Each row comes from the steps of one path. Every step used is in the known rows, and no mark comes twice. Write the path behind each row, first mark first.
Known rows
gosivar > domig: -0.32 1.24 -0.37 -1.16 0.01 0.43 0.21 0.38 0.16 -1.70 -1.50 0.91 -0.19 0.29 0.67 1.04 1.65 -1.27 0.77 0.70 -1.11 0.41 -1.34 0.19
domig > gosivar > selav > noda: -1.38 -0.54 -0.61 2.53 -1.17 -0.77 1.58 1.06 0.01 -3.95 -1.65 0.61 -0.74 -0.04 -1.63 -0.11 2.03 -0.10 -0.92 0.45 -1.79 1.16 -0.39 -0.47
domig > gosivar: -0.70 2.24 0.05 3.86 -0.66 -1.45 0.10 0.65 0.00 -2.90 -1.59 0.63 -0.65 0.23 0.52 1.70 2.35 0.72 1.44 0.23 -2.32 0.20 -3.42 -0.35
bopi > vala: -1.13 0.45 1.55 2.95 0.85 -0.86 -0.66 -0.33 0.04 -0.40 -0.83 0.84 -1.66 -1.09 0.60 0.11 0.84 -0.60 1.80 1.95 0.12 1.13 -1.76 0.78
domig > rapap: -0.91 1.68 0.48 2.68 -2.55 0.51 0.43 -0.11 0.37 -3.43 -1.05 -0.11 -2.29 -0.98 1.35 2.47 -0.34 0.20 1.39 2.52 -1.96 -0.86 -1.70 0.15
napat > selav: -0.28 1.61 0.54 1.22 1.88 -1.51 -0.28 0.69 0.72 -4.29 -2.11 1.31 -0.60 -1.95 0.99 -0.05 0.36 -0.80 1.19 0.43 -0.40 -0.92 -3.55 -1.78
noda > selav > vala: -2.22 1.54 0.58 0.97 0.40 -1.03 0.50 -0.41 -0.04 -0.66 -0.20 0.41 -0.76 1.54 -0.23 0.22 3.47 0.02 1.31 1.39 -1.53 0.09 -3.74 0.09
rapap > selav > bopi > vala: -1.12 -1.36 -0.81 1.30 3.19 0.59 -1.51 -1.18 0.41 -0.55 0.51 1.21 -0.19 -1.11 -0.83 -2.82 1.33 -0.98 0.88 -0.34 0.21 -0.33 -0.31 0.91
domig > gosivar > selav > vala > bopi: -1.93 0.56 1.03 4.26 -1.02 0.60 0.74 -2.53 -0.62 -1.77 -1.56 0.07 2.01 3.08 -2.02 -0.16 2.81 0.19 0.09 -0.74 0.24 -0.39 0.59 -0.89
gosivar > domig > rapap > selav: -0.07 1.23 -0.29 -0.86 -1.52 1.96 0.84 -0.88 0.55 -4.12 0.84 1.06 -2.60 -1.40 0.72 1.94 -0.59 -1.63 -1.01 -0.06 -1.59 -2.82 -1.06 0.73
selav > bopi: -0.98 -0.10 -1.81 0.30 1.34 0.34 -1.32 0.31 0.44 -1.34 -1.88 0.20 1.13 0.63 -0.17 -1.55 2.44 0.25 2.23 0.82 -1.59 0.90 -0.61 -0.09
domig > selav > bopi: -0.14 -0.46 -0.74 2.10 2.39 -0.54 -0.03 0.91 -0.25 -1.63 -3.00 0.70 2.74 -1.55 -0.59 -1.46 3.61 -0.33 1.54 0.01 -1.77 0.97 -2.94 0.60
rapap > domig > gosivar: 0.45 3.44 1.05 4.31 -3.13 -1.47 -0.15 1.05 -0.08 -4.58 -3.09 0.72 2.44 1.69 0.52 1.75 5.83 0.78 2.19 0.19 -2.55 0.25 -5.54 -0.34
vala > selav > domig: 1.12 2.70 -1.66 -2.32 -2.52 0.35 -0.41 -0.70 1.00 -1.87 -0.84 0.19 2.22 -1.82 -0.05 -0.21 -0.42 -1.00 1.05 -1.04 -1.28 -0.59 1.18 -0.23
noda > selav: -1.27 1.49 -0.55 0.71 0.67 -0.99 -0.01 0.30 0.03 -3.04 0.17 1.71 -0.30 0.81 1.60 0.88 1.23 -0.28 1.88 0.74 -1.71 0.48 -2.89 0.23
noda > selav > bopi > vala: -0.82 -0.31 -1.08 1.04 3.44 -0.49 -1.09 0.16 0.14 -1.60 -1.00 1.32 0.65 2.30 0.43 -1.42 -2.70 -0.82 2.55 0.72 0.39 2.49 -1.55 1.39
rapap > domig > selav > bopi > vala: 1.19 0.07 1.59 3.92 1.23 -0.86 -0.60 1.00 -0.49 -2.33 -4.49 0.90 5.16 -0.23 -0.73 -1.71 3.90 -0.84 2.22 0.52 -0.16 2.20 -4.96 1.88
napat > selav > domig > rapap: 2.40 3.11 -0.58 -0.26 -1.16 -0.23 0.26 0.85 1.42 -5.61 -1.94 0.20 -1.44 -3.40 1.25 0.87 -5.29 -1.61 1.06 1.37 -1.56 -1.58 -2.29 -0.17
selav > vala > bopi: -2.35 0.79 0.93 2.58 -0.47 0.93 -0.24 -2.09 -0.54 1.05 -0.25 0.23 1.30 3.05 -0.68 -0.84 3.82 0.27 1.78 1.33 -0.21 0.55 -0.50 -0.65
bopi > vala > selav: -0.91 1.29 1.17 1.57 -0.73 -0.22 -0.52 -1.60 0.44 -1.06 -1.21 0.68 0.29 -0.50 0.16 0.47 -1.99 -0.77 0.77 -0.24 1.57 0.19 -0.15 -0.06
selav > bopi > vala: -1.02 -0.74 -0.41 1.88 2.55 0.03 -1.47 -0.09 0.26 -0.12 -1.88 0.31 0.16 0.46 -0.33 -1.75 -0.62 -0.45 2.37 1.40 0.30 2.00 -0.60 0.92
gosivar > selav: -1.47 -0.15 0.28 0.85 -0.49 0.11 0.07 -0.67 0.24 -3.22 -1.56 0.63 0.08 -1.73 -0.22 -0.16 3.14 -0.49 0.21 0.59 -0.50 -0.90 0.85 -0.33
vala > bopi > selav > domig > rapap: 1.63 2.35 -0.06 1.46 -4.52 1.46 -0.73 -1.29 -0.11 -1.17 -0.18 0.13 -1.48 -0.29 1.51 1.12 -6.49 -0.82 1.78 1.37 -1.25 0.12 0.72 1.61
napat > selav > domig > gosivar: 2.57 3.47 -0.98 1.23 0.85 -2.05 0.02 1.59 1.00 -5.06 -2.58 0.80 0.54 -2.24 0.23 0.24 -2.66 -1.22 1.15 -0.83 -1.99 -0.51 -4.34 -0.92
napat > selav > vala: -1.24 1.60 1.67 1.47 1.52 -1.42 0.15 0.03 0.62 -1.83 -2.52 0.05 -1.53 -1.16 -0.85 -0.58 2.78 -0.49 0.56 1.18 -0.17 -1.38 -4.70 -1.80

Write each row's path
-0.46 0.49 1.58 1.46 0.96 1.00 1.48 -1.10 -1.19 0.41 -1.84 0.97 3.30 2.12 -1.21 -0.27 3.24 -1.75 0.11 -0.27 -0.14 0.96 -2.46 0.52 -> gosivar > domig > selav > vala > bopi
0.98 2.39 -2.06 -1.60 -0.04 -0.79 -0.24 0.63 0.49 -2.54 0.48 1.38 0.91 -0.61 1.25 -0.22 -0.38 -1.25 2.19 0.50 -2.64 0.68 -1.61 1.21 -> noda > selav > domig
-1.57 -0.60 0.20 2.22 -2.11 0.30 -0.19 0.02 -0.77 0.81 0.01 1.28 -1.24 1.62 0.17 -1.27 -0.82 -0.18 1.03 1.53 -0.49 2.94 -0.27 0.24 -> vala > bopi > selav > noda
-1.56 -0.42 -0.77 1.36 -2.13 1.19 1.32 0.09 0.52 -3.32 2.09 0.98 -3.89 -2.00 -0.31 0.23 1.16 -0.33 -1.00 1.70 -2.72 -1.02 -1.20 0.30 -> domig > rapap > selav > noda
-1.02 0.80 1.07 2.93 -1.65 0.13 -1.17 -1.49 -0.77 0.37 -0.41 1.23 -0.71 1.13 1.25 0.04 -0.86 -0.01 1.84 0.49 -0.01 0.87 -0.38 0.12 -> vala > bopi > selav
-0.01 0.37 -1.36 0.05 3.34 -0.64 -1.13 0.94 1.00 -3.88 -3.33 0.71 1.15 -0.32 0.01 -2.02 -0.66 -0.60 1.67 -0.10 -0.06 -0.14 -2.47 -1.47 -> napat > selav > bopi
-1.16 -1.37 -1.69 -0.30 1.19 0.88 -0.81 -0.42 0.46 -2.84 -2.54 0.07 1.86 -0.49 -1.14 -2.01 2.15 -0.44 0.69 0.10 -0.22 -0.07 2.18 -0.01 -> gosivar > selav > bopi
-1.51 -0.26 0.33 0.95 -0.96 -0.06 0.39 -0.25 0.33 -0.49 -0.70 0.71 -0.28 -0.01 -1.00 -0.76 -2.42 -0.96 -0.13 0.73 1.09 2.16 0.23 -0.10 -> bopi > vala > selav > noda
-0.80 -0.80 0.39 2.54 0.53 -1.33 1.76 2.10 -0.52 -1.25 -1.35 1.26 0.20 -2.10 -0.76 -0.84 4.21 -0.58 0.11 1.58 -2.63 2.16 -3.90 0.53 -> domig > selav > noda
-1.88 1.31 2.42 2.38 -1.89 -1.06 -0.39 -0.48 -0.22 2.46 -1.70 -0.91 -4.14 -1.32 -0.90 0.42 3.48 0.41 0.55 2.11 -1.12 -0.49 -3.76 0.25 -> bopi > selav > vala
-0.27 0.55 0.29 2.93 -3.54 -0.74 1.22 1.51 -0.08 -5.84 -3.26 0.71 2.76 1.15 -1.63 -0.02 5.09 0.01 -0.20 0.45 -1.96 1.26 -2.61 -0.37 -> rapap > domig > gosivar > selav > noda
0.24 2.11 1.12 3.84 -3.32 -0.95 0.35 0.27 -0.01 -6.33 -3.73 0.63 3.28 0.77 -0.56 1.18 5.57 0.09 0.65 -0.63 -1.39 -0.77 -2.77 -0.44 -> rapap > domig > gosivar > selav
-0.28 1.56 3.03 4.67 -1.80 0.00 0.63 -0.94 -1.27 -1.32 -2.74 0.81 6.03 2.31 -1.09 -0.91 8.55 -0.23 1.80 0.37 -0.81 0.70 -4.81 0.24 -> rapap > domig > selav > vala > bopi
1.27 2.11 -0.19 -0.27 -2.22 -0.95 -1.04 0.62 0.32 0.57 -1.06 0.09 -2.45 -3.43 0.50 -0.24 -0.63 -0.86 1.46 1.26 -2.18 0.21 -1.45 1.35 -> bopi > selav > domig
1.33 2.43 -1.72 1.03 -0.51 -0.69 -0.06 -0.06 0.60 -2.89 1.34 1.17 -0.19 -2.87 -0.45 -0.18 2.62 -0.79 0.24 -1.58 -3.46 -1.85 -2.02 0.45 -> rapap > selav > domig > gosivar
0.81 1.22 -1.81 -1.29 0.04 0.25 -0.57 -0.59 0.82 -1.76 2.21 1.18 -0.43 -3.81 -0.15 -1.55 3.51 -1.28 0.53 -0.56 -2.84 -1.76 -0.36 0.71 -> rapap > selav > domig
-2.35 1.08 0.37 1.81 0.50 0.40 0.11 -1.84 -0.64 -0.59 0.86 1.20 1.80 4.40 0.11 -0.42 1.74 -0.20 2.02 0.49 -0.25 1.05 -1.59 -0.13 -> noda > selav > vala > bopi
-1.22 -0.74 -2.06 -0.06 2.11 0.91 -1.16 -0.77 0.63 -1.82 0.58 1.07 0.42 -1.28 -0.64 -2.41 3.99 -0.19 0.76 -0.91 -1.83 -1.27 -0.07 -0.08 -> rapap > selav > bopi
1.21 1.69 -0.46 0.58 -2.31 0.43 -1.33 -0.97 -0.32 0.63 -0.06 0.88 0.17 -0.19 0.90 -0.97 -2.62 -1.02 2.08 0.34 -0.97 1.03 0.66 1.19 -> vala > bopi > selav > domig
-1.80 1.06 1.38 3.49 -1.07 -0.75 1.03 -0.91 -0.09 -2.12 -2.63 -0.77 -0.88 -0.12 -2.43 0.77 4.65 0.29 -0.58 0.17 -1.04 -1.25 -1.67 -0.62 -> domig > gosivar > selav > vala
-2.53 0.12 0.68 2.16 0.23 1.57 -0.29 -3.14 -0.32 0.39 2.36 1.06 0.57 1.24 -1.30 -1.80 5.88 -0.30 0.40 -0.47 -0.40 -1.62 -0.09 -0.63 -> rapap > selav > vala > bopi
0.11 -0.10 -2.25 -1.86 0.24 2.93 -0.04 -0.69 0.86 -3.83 -0.22 0.52 -0.55 -0.14 -0.24 0.16 -1.62 -1.55 -0.52 -0.51 -1.33 -2.10 0.11 0.87 -> gosivar > domig > rapap > selav > bopi
0.82 1.88 2.18 3.60 -1.64 -1.52 0.56 1.32 -0.62 -3.79 -3.33 1.22 4.06 -1.54 0.36 0.31 8.19 -0.33 1.66 0.55 -2.24 0.41 -6.09 0.53 -> rapap > domig > selav
0.66 0.70 -1.24 -1.24 -1.33 0.24 -0.09 -0.24 0.68 -2.81 -1.13 0.26 1.10 -3.11 -0.59 -1.27 1.67 -1.51 0.42 0.36 -1.56 -0.54 2.08 0.61 -> gosivar > selav > domig
1.69 2.79 -0.03 0.19 -3.56 1.08 -0.10 -1.38 1.03 -2.50 -1.00 -0.50 -0.50 -2.08 0.35 1.57 -7.70 -1.65 0.73 0.63 0.29 -0.55 1.01 1.38 -> bopi > vala > selav > domig > rapap
-1.91 -1.02 -1.08 0.43 0.17 0.05 0.58 0.52 0.38 -1.48 2.19 1.70 -2.13 -2.00 -0.77 -1.86 4.85 -0.56 -0.54 0.60 -2.45 0.00 -1.19 -0.30 -> rapap > selav > noda
1.47 3.36 -1.28 -1.21 -4.66 1.41 0.24 -1.02 1.26 -3.73 -0.97 -0.56 0.52 -1.94 0.49 1.75 -4.61 -0.94 0.71 0.08 -1.60 -1.62 1.19 0.35 -> vala > selav > domig > rapap
-0.57 -0.29 -1.72 1.95 0.74 -0.03 -0.26 -0.10 0.30 -4.21 -3.28 0.06 1.97 0.64 -1.46 -0.70 1.34 0.19 0.47 -1.18 -0.96 -0.03 0.56 -0.37 -> domig > gosivar > selav > bopi
-0.64 -0.73 -0.38 2.23 1.19 1.66 -0.87 -1.55 0.64 -2.60 0.51 0.45 -2.18 -1.45 -0.30 -0.79 -2.78 -0.84 0.48 0.76 -0.11 -1.16 -0.01 1.51 -> domig > rapap > selav > bopi > vala
0.94 -1.05 0.20 0.53 3.67 0.04 0.28 0.84 -0.42 -0.52 -3.64 1.01 2.46 -0.52 -0.87 -1.24 -1.35 -2.42 0.59 -0.13 0.55 2.21 -2.93 2.07 -> gosivar > domig > selav > bopi > vala
0.28 -0.66 -0.87 -0.43 1.45 2.58 -0.29 -1.21 0.70 -2.67 -0.04 0.71 -1.57 -0.10 -0.39 -0.22 -4.73 -2.20 -0.44 0.05 0.43 -0.98 -0.08 1.78 -> gosivar > domig > rapap > selav > bopi > vala
-0.90 0.66 -2.11 -1.02 -0.10 1.04 -1.09 -1.00 0.78 -1.98 -2.27 -0.01 3.10 0.79 -0.68 -1.00 0.02 0.05 1.24 -1.40 0.09 -0.01 1.04 -1.04 -> vala > selav > bopi
